What can hang from each mark:
J: F M R W
F: J
M: J P T
P: M
Q: F W
G: P

(in the rows, 128 means zero)
Known rows, with every way that one mark hangs from another:
J(R): [159 141 135 119 119 154 135 136 135 138 131 124  98 139 130 130 136 130
 137]
F(J(W)): [169 126 147  93 109 125 113 125 138 158 140 112 133 116 158 132 130 124
 120]
P(M(J T)): [ 92 126 136  89 152  82 157  96  96 156 122  91 115  78 161 189 154 111
 135]
F(J(M)): [143 114 134  88 113 110 119 127 132 155 143 130 110 108 140 156 114 134
 113]
P(M(J(F R W) T)): [128 154 138  66 162  95 170  93  97 173 120  85 104  97 187 186 168 109
 126]
J(F M R W): [181 167 136  75 151 127 148 104 123 168 135 116  98 161 172 146 133 138
  95]
F(J): [149 117 132 100 108 128 121 142 136 145 135 131 121 104 139 139 125 124
 130]
P(M): [102 133 121  98 135 115 147 106 117 129 128 117 126 109 136 143 146 121
 118]
F(J(M(P) R W)): [183 130 155  58 111 106 133 106 137 179 135  99  91 126 162 167 134 134
 127]
P(M(J(W) T)): [109 132 146  83 153  80 150  83  99 165 124  75 124  88 175 183 157 110
 128]
G(P(M(J(W)))): [110 125 148  60 145  59 162  98 122 157 117  99 114 107 158 168 177 108
 139]
G(P(M(J(F R)))): [112 136 130  51 150  74 182 117 119 156 112 118  91 105 155 177 183 105
 144]
Q(W): [129 124 142 139 145 130 109 112 151 136 105 133 138 146 145 134 123 136
 114]
F(J(M(T) R W)): [176 131 163  81 114 121 126 114 120 182 150  89  86 119 171 167 115 136
 120]
G(P(M(J(F) T))): [ 81 127 132  63 161  56 189 109  95 157 111 102  93  92 164 191 171 106
 147]
J(F M(P T) R W): [153 161 142  68 162  94 181  85  93 180 118  83  73 148 185 183 138 138
 123]
F(J(M(P))): [136 110 133  73 117  89 136 116 129 159 129 122 102 107 141 172 124 132
 128]
Q(F(J(M(P) R)) W): [160 124 140 118 144 113 104 112 167 175 101 169  68 138 167 157 130 142
 125]
G(P(M(J(F R W) T))): [112 139 147  54 158  67 187 102  99 171 114  86  86 105 177 186 177 107
 146]

Rows:
[147 156 129  56 152 103 160  98 121 165 120 107 121 107 174 166 178 107
 117] | P(M(J(F R W)))
[148 149 144  66 166  72 183  95  97 187  96  75  90 111 194 205 174 111
 163] | M(J(F R W) P T)
[147 122 145 124 149 109 111 109 150 180 102 154  58 133 176 170 124 143
 131] | Q(F(J(M(P T) R)) W)
[169 128 160  66 117 100 142 102 116 185 136  81  77 118 173 180 127 136
 135] | F(J(M(P T) R W))
[162 165 145  86 159 120 159  99  97 176 136  93  83 150 184 164 125 138
 105] | J(F M(T) R W)
[183 137 141 112 126 125 103 124 148 175 138 154  73 132 164 132 128 135
 121] | Q(F(J(M R W)))
[129 142 152  77 147  95 156  89 103 172 126  72 104  95 177 183 161 112
 133] | P(M(J(R W) T))
[147 126 147  73 146  60 143  89 131 168 101  93 134 113 166 177 170 113
 151] | M(J(W) P)
[125 137 138  72 174  54 176  88  91 180  94  78 112 102 192 204 167 110
 155] | M(J(F W) P T)
[112 130 157  64 147  67 176  99 105 170 119  78  86 103 169 185 172 109
 153] | G(P(M(J(R W) T)))
[152 120 157  88 123 101 120 106 114 174 148  92 109 111 170 165 108 134
 111] | F(J(M(T) W))
[169 124 140  79 106 129 125 134 137 164 146 127  89 116 142 157 120 135
 121] | F(J(M R))
[144 117 155  74 125  80 136  95 111 177 134  84 101 109 171 180 121 133
 126] | F(J(M(P T) W))
[122 108 138  82 123  84 145 112 109 166 130 104  89  98 152 187 117 133
 136] | F(J(M(P T)))
[184 156 139  75 152 113 144 118 133 171 117 117 122 126 176 158 168 112
 127] | M(J(F R W))
[151 128 135  74 137  84 157 112 134 162 100 110  98 109 148 185 175 113
 170] | M(J(R) P)
[ 95 117 136 105 148  74 157  91  94 153 121  93  86 121 145 187 116 140
 136] | J(M(P T))
[166 131 134 128 127 124 100 131 147 160 129 158 101 122 160 118 134 126
 128] | Q(F(J(W)))
[180 148 158  94 128 125 123  98 133 166 145  97 100 158 156 143 125 143
 105] | J(M R W)
[125 122 156  86 156  52 158  83  99 178 102  64 112  99 180 201 159 114
 164] | M(J(W) P T)
[191 133 156  73 108 126 117 117 140 175 149 107  98 128 162 151 123 135
 112] | F(J(M R W))
[127 136 138  72 145  86 139  88 124 157 124  99 141  99 164 164 166 110
 117] | P(M(J(W)))
[186 140 137 122 120 139 107 135 151 166 132 156  83 129 162 118 138 129
 134] | Q(F(J(R W)))
[129 138 130  74 138 105 150 106 126 154 123 112 112  96 150 169 169 111
 132] | P(M(J(R)))
